Known rows, with every way that one mark hangs from another
z_908(z_121 z_647): [-12.3  -7.4 -12.9 -10.5  -9.6 -13.3 -12.2 -25.2  -0.4 -21.6  22.7   4.4
  -8.7   6.4  20.9  17.8  30.7  -4.4   5.9 -12.3  13.8  31.8   7.2   0.9]
z_172(z_305(z_167) z_647(z_908)): [-11.3  24.2  37.4   5.1 -24.1   3.8   3.9 -10.7  -1.2  -4.4 -22.4 -26.3
  35.5 -27.4 -30.3   9.4  -8.6 -16.7  33.6 -17.3  -2.9  22.0 -28.2   3.8]
z_121(z_172 z_908): [  5.4 -26.7  -8.3  -6.6 -14.6   4.1 -17.5   1.5 -16.4 -25.1  30.0  15.9
 -27.7  34.6 -17.3  18.3 -25.2  15.4  -0.7  24.2  30.6 -16.7  10.6 -12.2]
z_908(z_121 z_647(z_172(z_305))): [  5.7  -7.7 -21.0   1.2  13.5 -15.0 -11.9 -12.6  20.9 -25.9   3.5 -12.9
  15.1  -8.9  34.4   4.5  46.3  -4.0  -9.9 -24.9 -14.0  -8.0   9.3  21.0]
z_195(z_305(z_167)): [-24.3 -24.6   0.4  18.8  -8.1  -4.0 -11.8 -13.4 -12.0  20.5  33.2  -2.3
  -9.0   0.7 -16.0   1.6 -21.9  -0.6  16.4  21.7  14.9  -6.2 -20.1 -41.6]
z_121(z_172(z_305 z_647) z_908): [ 28.2   9.9   4.4 -19.5   4.9  16.5   2.8 -21.4  18.9 -24.7 -11.7  18.8
 -12.9  19.5 -12.6   8.5   2.5  15.7  13.7   5.3   2.8 -13.1 -25.8  -5.9]
z_121(z_172): [ -9.5 -34.7 -14.4  -9.6  -6.2   1.7 -24.9 -11.4  -9.0 -11.8  15.7  19.3
 -15.1  23.7  -5.1  14.6 -23.0 -12.3   8.9  14.0  23.1   2.9  12.8 -21.4]
z_121(z_172(z_305(z_195) z_647(z_908))): [  7.1  28.1   1.8  -0.4  -9.6  15.5   7.2 -11.8  23.9 -13.9 -41.6 -15.3
   2.5 -14.2 -10.6   6.8  -9.3  11.4  17.3 -20.4 -26.3  -9.8   4.7  14.9]
z_647(z_908(z_121(z_172))): [ 12.3 -25.8  -5.6  10.1 -19.3 -17.8 -15.6 -18.8 -15.7 -30.8  23.4  -2.4
  21.0  -1.5  -5.1  25.7  -8.8  13.6  -7.4  -2.0  22.9  -1.0  10.3  31.9]
z_195(z_305(z_172(z_121 z_647))): [ 18.2   6.2  -0.6   1.9  27.9  -1.9  19.2  -8.7  27.2  22.6 -15.5  26.5
  -3.4 -10.9  22.8  -4.4  16.4  -7.1 -13.7   9.2  -8.6   2.9 -21.6   4.2]
z_305(z_172): [-27.0 -21.4 -17.2   5.1  -5.0  -9.3 -20.9  16.5 -13.9   1.1  -1.0   6.1
 -17.0  -4.5  -8.7  10.8  -4.9 -15.4 -11.5  18.7   3.4   3.9  12.4 -24.0]
z_167(z_172(z_121)): [  0.0 -32.0  -1.5  -9.2  18.7  -8.6   4.1  -3.8 -20.4  -1.6  29.8  23.9
  12.7   8.6  14.8   2.3 -13.3 -25.0 -18.9   1.6  10.3  20.4  13.8  12.4]
z_305(z_167 z_172(z_121(z_908)) z_195): [ -4.2  13.5  -2.3   8.6 -13.5   0.2  -2.1  46.0 -23.2  30.1  -0.9  -3.5
 -38.7   8.6 -14.3 -20.4 -12.5  29.5 -13.3  33.1  17.8 -15.0   2.0 -14.6]
z_908(z_121(z_172(z_305(z_195) z_647))): [ 26.5  22.1 -16.4 -14.6  18.6  15.5  -2.2 -36.5  40.8  -5.7 -36.3  14.5
 -10.5  -6.5  10.7  -9.2  30.1  26.0  11.6  -5.9 -16.3  -5.8 -20.1   1.9]
z_172(z_121(z_908) z_305(z_195)): [  8.5  25.5   9.1 -14.0  13.0  -4.5  30.8   8.5  17.0  -9.4   7.2  -6.7
 -37.2  10.4  13.7  18.0  -9.8  21.5   8.6   3.5 -33.1 -43.8  -7.2  -8.4]
z_172(z_121(z_908) z_305): [ 16.0   6.2  23.0 -22.5  13.8 -14.6  24.8  -0.6  10.0 -21.1  25.3   6.9
 -21.1  11.3  11.9  25.7  -7.3   2.1   6.7   7.3 -13.2 -31.0 -21.9  -2.6]
z_167(z_172): [-22.2 -37.8 -13.9   4.6   2.0  -0.7 -14.4  -7.8 -30.1  -7.7  23.9  10.1
  10.2   3.8  -8.8   8.7 -14.6 -22.9 -14.8   4.9   6.2  22.2  18.9  -9.2]
z_305(z_167(z_172(z_121)) z_195): [-14.6 -13.2  -4.4   5.9   3.6   3.1   0.0  15.2 -26.6  32.9  11.9   7.9
   2.3   6.2  -3.8 -28.6 -17.8  -4.1  -9.9   7.6  16.5  22.2  16.0  -8.8]
z_647(z_172): [-24.1 -34.9  -9.7   6.7  -7.4 -12.4 -29.6  14.4 -16.0 -16.0  18.1 -11.5
  26.9   0.1  -2.9  13.9 -22.4 -30.9  -9.6  -7.6  -3.8  -3.5  33.9   2.1]
z_172(z_121(z_908(z_647)) z_305(z_167)): [  8.6  19.9  23.1 -17.7  -6.5   0.9  21.0   0.7   1.1   0.2  18.7   0.1
 -29.8  24.4   8.8  -1.2  18.6  12.0  19.7   1.4  22.2   0.2 -25.6 -11.6]
z_647(z_908(z_121)): [ -8.8 -12.1   3.9  13.3 -25.5 -28.6  -4.1 -17.8 -22.6 -34.8  30.1 -15.6
  30.4 -18.9  -5.7  39.2  -8.8  -1.6  -1.6 -10.4  -0.7   7.6   3.6  26.9]
z_908(z_121(z_172)): [  8.2 -34.2 -19.5  -8.6   0.6  -4.6 -23.9 -28.2  -5.0 -16.9  23.1  25.2
  -5.5  13.9   8.5  12.3   0.9   9.9  -2.9  12.1  29.2   3.4  -1.4   0.4]
z_647(z_172(z_305(z_195)) z_908(z_121)): [  1.5   8.1 -13.1  31.7  -0.8 -21.7   0.4   7.8   9.5 -23.2  -5.8 -45.8
  36.7 -37.2   8.0  12.9   2.6  17.3 -18.8 -28.0 -46.9 -42.6  22.2  43.8]
z_195(z_305(z_167 z_172(z_121 z_647))): [ 12.2   5.0   8.9   6.5  13.7   5.6   5.9   0.0  12.6  44.2 -14.3  21.3
   3.2 -11.4   5.4 -28.1  15.0   0.4  -1.1  18.4  15.4  11.3 -31.2 -10.1]
z_121(z_908): [-14.9 -12.2   6.7  -3.6 -22.1  -7.8  -4.3   3.7 -25.7 -25.3  35.3  -0.3
 -17.2  15.6 -21.8  32.8 -26.9  -0.1   4.5  11.1   6.0  -8.0   3.2 -17.5]

Rows
[  0.5   0.0  -8.5   4.5  -2.1  -6.2  -2.0  12.6   8.4 -28.9  10.6 -20.2
  -4.1  12.5  10.4  11.7  18.1   4.5 -12.6 -16.8 -11.6 -26.1  18.7   5.4]	z_121(z_908(z_647(z_172(z_305))))
[  4.3 -35.9  -2.0  16.3  21.5  -1.1   9.8  -9.1 -16.7  36.2  38.6  19.4
   9.6   4.7   4.5 -24.5 -11.7  -3.7 -14.8  20.1  24.6   5.4 -16.1  -7.3]	z_195(z_305(z_167(z_172(z_121))))
[ 12.1  -9.3   4.3   0.5 -10.8  11.0 -15.4   0.1 -10.9  -1.5  14.8   6.1
 -28.6  29.2 -26.2  -5.8 -13.9  26.3  17.7  29.8  33.8 -28.8 -25.4 -32.7]	z_121(z_172(z_305(z_167)) z_908)
[ 10.0  -5.0  15.0   7.0   7.0 -28.6  11.1  17.2   9.1 -22.4   7.2 -27.4
  45.5 -19.0  18.4  24.5 -14.3 -23.1 -10.8 -26.0 -29.8 -31.2  18.6  47.4]	z_647(z_172(z_121 z_305) z_908)
[  6.1  36.3   4.5 -17.6   8.4  -2.6  32.3  10.0  24.3 -11.0   5.1  -5.6
 -51.9  16.8  29.9  12.0  17.3  24.9  10.6 -10.9 -23.4 -22.7   3.9  -5.4]	z_172(z_121(z_908(z_647)) z_305(z_195))
[ 10.3   0.2  31.9   7.5 -17.0   2.0   9.1  -2.6 -34.6  13.7   0.5   0.1
  62.1 -17.4 -18.4 -13.7 -13.1 -23.5  -7.1 -15.6  27.5  56.3  -1.3  41.7]	z_305(z_167(z_172(z_121 z_647(z_908))))
[  2.3  19.4  28.2   4.4 -21.0  -4.3   1.8  20.3 -15.8  21.7 -25.5  -6.9
  33.1 -23.7 -17.9 -10.7  -4.9 -13.8  -3.9   1.7  22.2  38.2  -8.0  28.6]	z_305(z_167 z_172(z_121 z_647(z_908)))
[ 12.5  -6.5   7.6 -18.5  17.2   4.7   9.3 -16.4  -9.8  -0.1   1.9  30.0
  32.6  -1.3   9.6  -4.8   3.6 -34.5 -10.1 -10.0   7.8  49.3   0.8  24.0]	z_167(z_172(z_121 z_647))
[-24.6  10.6 -26.6   6.7   4.4   1.5  -6.5  16.3  25.8  -6.6 -18.4 -28.1
 -13.9  -2.0  22.6  -1.6  18.5  -4.7  -1.8 -29.4 -36.6 -17.7  40.0  -4.4]	z_908(z_647(z_172(z_305(z_195))))
[ -2.0  20.6  28.8  -2.5 -10.1  -2.1  13.3 -20.1  11.0 -29.0 -22.2 -21.1
  31.4 -25.6 -15.5  33.7  -4.0 -21.7  26.0 -26.7 -31.0  10.4 -15.1  16.5]	z_172(z_305 z_647(z_908))
[ 21.3  -6.5   9.6  -3.2  20.0 -15.7  11.5  19.1   7.5 -20.6  23.3  -3.4
  10.2  10.2  17.6  14.8 -10.6  -2.5 -15.0  -3.6 -18.9 -47.0   0.1  21.9]	z_647(z_172(z_121(z_908) z_305))
[-12.3 -12.5 -13.0   7.5 -24.0  -6.2 -16.4  20.3 -14.3 -27.4  23.8 -18.2
   1.2  19.0  -0.2  13.3   2.0  -2.7 -17.0 -15.2   8.3  -1.5  40.3  12.3]	z_121(z_908(z_647(z_172)))
[ -8.9  -5.5 -20.3  -5.8  13.0   8.8  -9.5  -3.8  24.1  -2.8 -17.0   2.6
 -38.9  10.5   5.7   4.1  -9.9  13.5  16.2   8.8 -17.6 -32.9   8.6 -30.4]	z_121(z_172(z_305(z_195)))
[ 14.1   1.1   0.7 -22.9  12.7  17.9  -6.7 -32.4  28.5  -9.8 -28.5  21.5
  -3.7   6.5  -0.1   3.4   7.3  -9.2  21.9  -2.3  -1.2   5.2 -20.1 -12.3]	z_121(z_172(z_305 z_647))
[  5.3  -2.0  10.8  -4.3 -27.0   6.2 -13.7 -14.0  -4.0 -22.1  -8.7  -0.1
  27.9  -1.2 -22.3  20.5 -21.6 -12.3   9.4 -14.5  15.1  26.0  12.6  25.1]	z_121(z_172(z_647(z_908)))
[-40.5  -2.5 -17.3  18.4 -17.0   6.3 -26.0  30.3 -19.9  36.6 -17.8 -12.6
 -27.3  -4.9 -23.4 -22.6 -10.5   5.6  -1.9  26.3   9.1   0.8  12.5 -40.5]	z_305(z_167 z_172 z_195)
[ 21.8 -10.8  -5.2  13.1  17.0 -13.5  20.9  15.0   3.9   7.2  28.4  17.5
 -31.7  11.5  16.6   8.5  -2.2  27.8 -29.3  34.8   1.3 -44.2 -15.9  -3.7]	z_195(z_305(z_172(z_121(z_908))))
[  8.1  36.2  13.8 -27.5  19.2   8.1  27.0 -15.6  39.9  -0.6 -34.4   4.6
  -9.0 -10.9  20.1   5.4   8.2 -10.5  22.5 -19.4 -41.5   1.2 -15.5   0.6]	z_172(z_121 z_305(z_195) z_647)
[-34.3 -19.4 -13.3  19.7 -10.6  12.7 -19.0  10.5 -36.5  26.2   7.8  -4.6
  -1.6   1.1 -26.0 -26.9 -22.0  -0.7  -4.8   9.5   9.9  21.4  21.0 -28.3]	z_305(z_167(z_172) z_195)
[-19.7   4.3  -5.1   3.2  -5.2  -1.5  -5.7  36.1 -12.3  43.1 -13.1   0.3
 -27.8  -3.5  -0.7 -25.5  -8.8   5.4  -6.8  25.0  12.6   4.8   9.6 -22.1]	z_305(z_167 z_172(z_121) z_195)
[ 29.3  -0.4  14.5 -14.0  11.5   5.3  18.6  -9.0 -17.6 -11.8  15.3  26.4
  22.6  12.2  -3.6  -0.9  -3.8  -7.4 -20.8  -5.4  10.9  28.8  -5.4  32.7]	z_167(z_172(z_121(z_908) z_647))
[-23.8  29.8   7.1  27.2 -38.7  10.5 -12.0  29.6 -18.0  24.9 -46.2 -31.5
  16.3 -32.4 -39.8 -14.0  -8.3   4.6  -0.8  -1.9  -0.6  24.6  10.4   4.7]	z_305(z_167 z_172(z_647(z_908)) z_195)
[ 28.8  32.0  32.2 -33.2  11.9   1.9  32.4 -14.2  21.5 -20.9  -2.4  15.1
  -1.5   4.1   8.5  17.5   7.7  -1.6  15.5  -9.6 -13.7  -4.9 -37.0  11.8]	z_172(z_121(z_908) z_305 z_647)
[ -6.2 -18.9 -28.5   4.5  -7.9 -16.5 -22.8  -5.5  -5.5 -21.8  19.5  -7.7
  23.3  -1.7  25.1   4.3  33.1 -10.7 -19.3 -21.9  10.3  14.7  32.7  27.9]	z_908(z_121 z_647(z_172))
[-20.8   3.5  -1.0  10.7 -11.7  26.1 -13.8  -2.3 -23.8  29.4 -20.5  -0.3
  19.2  -8.6 -32.4 -33.5  -8.4  -8.5   3.2  -4.6   9.5  48.7   9.8 -13.0]	z_305(z_167(z_172(z_647)) z_195)
[ 14.5  33.9   2.7  -8.9  -3.5   6.1  17.3  27.0   7.0   7.8 -29.8   8.6
 -22.5   0.7  -0.4  -6.7   6.1  21.2 -18.4   7.1 -13.4  -1.3   6.7  11.9]	z_305(z_172(z_121(z_908) z_647) z_195)
[ 18.0 -12.1   9.4   8.8  22.3  10.4  12.8 -23.0  -3.0  35.5  11.5  26.4
  32.4  -2.1   3.5 -31.9   3.5  -8.8  -5.1   3.9  20.7  33.0 -31.0   4.8]	z_195(z_305(z_167(z_172(z_121 z_647))))
[  3.5   6.5  -5.7   4.8  -9.9  18.8 -10.5  12.4  -1.1   9.3  -1.7  -6.5
 -45.6  23.0 -26.9 -16.3 -15.8  43.2  16.0  31.4  15.0 -40.7 -13.0 -38.3]	z_121(z_172(z_305(z_167 z_195)) z_908)
[  5.2  -3.6   8.9   0.6 -12.3  -9.5  -2.2  34.4 -31.8  20.2  15.7   9.9
 -19.6  14.4 -13.5 -12.5  -9.9  11.6 -12.8  36.3  36.9  -3.0 -10.8 -11.1]	z_305(z_167 z_172(z_121(z_908)))
[ 25.0   4.8  12.5 -21.2  37.0   2.3  23.0 -26.4  16.7  -1.8 -13.3  26.1
  23.9  -8.5  21.5  -7.2  17.6 -24.6  -1.7 -16.6 -14.2  25.2 -16.3  18.7]	z_167(z_172(z_121 z_305 z_647))
[ -4.7  13.6 -16.5  -6.4  20.1  -6.2   8.7  16.7  36.1   0.7 -18.0 -18.1
 -11.2   1.9  47.1  -6.5  22.2  -9.6  -5.3 -30.0 -33.5 -18.8  34.9  17.0]	z_908(z_647(z_172(z_121 z_305(z_195))))
[ -2.2  36.2  26.4 -20.2   6.5  15.3  19.6  -8.5  23.8  24.5 -34.0   0.0
  -2.3 -12.6   1.6 -18.8   4.3  -3.3  35.9 -10.6 -15.6  11.6 -30.7 -13.9]	z_172(z_121 z_305(z_167 z_195) z_647)
[ -0.3   0.2 -11.2  12.4  12.0   6.8  -0.6  -9.2  19.8  13.8 -17.4  12.6
  -2.9 -15.8  -1.3  -1.0  12.6  -4.7 -10.1  14.9 -11.2   1.9 -13.7 -16.8]	z_195(z_305(z_172(z_647)))
[-13.6  13.8  12.6 -10.0   7.3   0.3  11.6   3.7  11.4  23.0  -5.2  -7.7
 -20.0   0.3   7.5  -8.3  -9.0   1.8  25.1   7.1 -10.8 -11.4 -15.0 -28.7]	z_172(z_121 z_305(z_167 z_195))
[ 23.8 -13.3  -4.7   4.3   0.0 -17.3  -6.9 -26.4   7.6 -34.5  11.5  -3.8
  12.3  -9.5   3.7  24.5   4.7  21.9   1.4  -0.9   0.8 -25.8 -13.1  26.6]	z_647(z_908(z_121(z_172(z_305))))
[ -5.6   1.5  -1.4  11.5 -15.0   3.3 -10.8  19.2  -7.1  -6.8   9.9 -25.6
   1.7  14.7  -8.0 -11.5  16.6   7.9   1.8  -5.2  13.7 -16.1   5.1  -6.7]	z_121(z_908(z_647(z_172(z_305(z_167)))))
[  0.5 -19.3  -2.1  20.6   7.9  19.4  -5.4 -26.3 -11.9  30.3   9.1  14.9
  31.1  -8.8 -20.9 -27.7  -0.3  -7.4  -2.5   8.3  17.4  32.0 -23.3 -13.6]	z_195(z_305(z_167(z_172(z_647))))
[-27.2  22.5  -3.2   7.0 -22.1  20.0 -17.9  19.6  -9.8  36.2 -46.5  -4.9
 -10.3 -17.1 -30.3 -28.7   1.1   2.2   4.5  10.6   6.3  27.3   3.5 -26.9]	z_305(z_167 z_172(z_647) z_195)
[ -3.3  13.6 -32.5  11.3  11.3  -5.9  -8.7  -2.0  29.9 -11.7 -13.2 -25.8
   0.9 -11.5  34.3  -5.6  44.1  15.1 -12.2 -30.4 -33.0 -22.7  25.0  16.6]	z_908(z_121 z_647(z_172(z_305(z_195))))
[-15.1  -6.5 -20.7   6.1  21.2   6.0   3.5  -1.1   3.5   3.6  -7.7  -3.3
 -14.5  -5.9  -0.4  -6.1  -1.4  -1.5  -7.5  -2.5 -34.7 -14.4  13.8 -20.9]	z_167(z_172(z_305(z_195)))
[ -2.1  -1.5   3.9  -4.2   8.8  -6.7  -1.8  12.7  11.8  13.2  -0.1 -10.0
  11.8   6.6  28.2 -20.2  21.1 -19.1   7.2 -17.1  13.4   6.4   3.9   7.7]	z_908(z_647(z_172(z_121 z_305(z_167))))
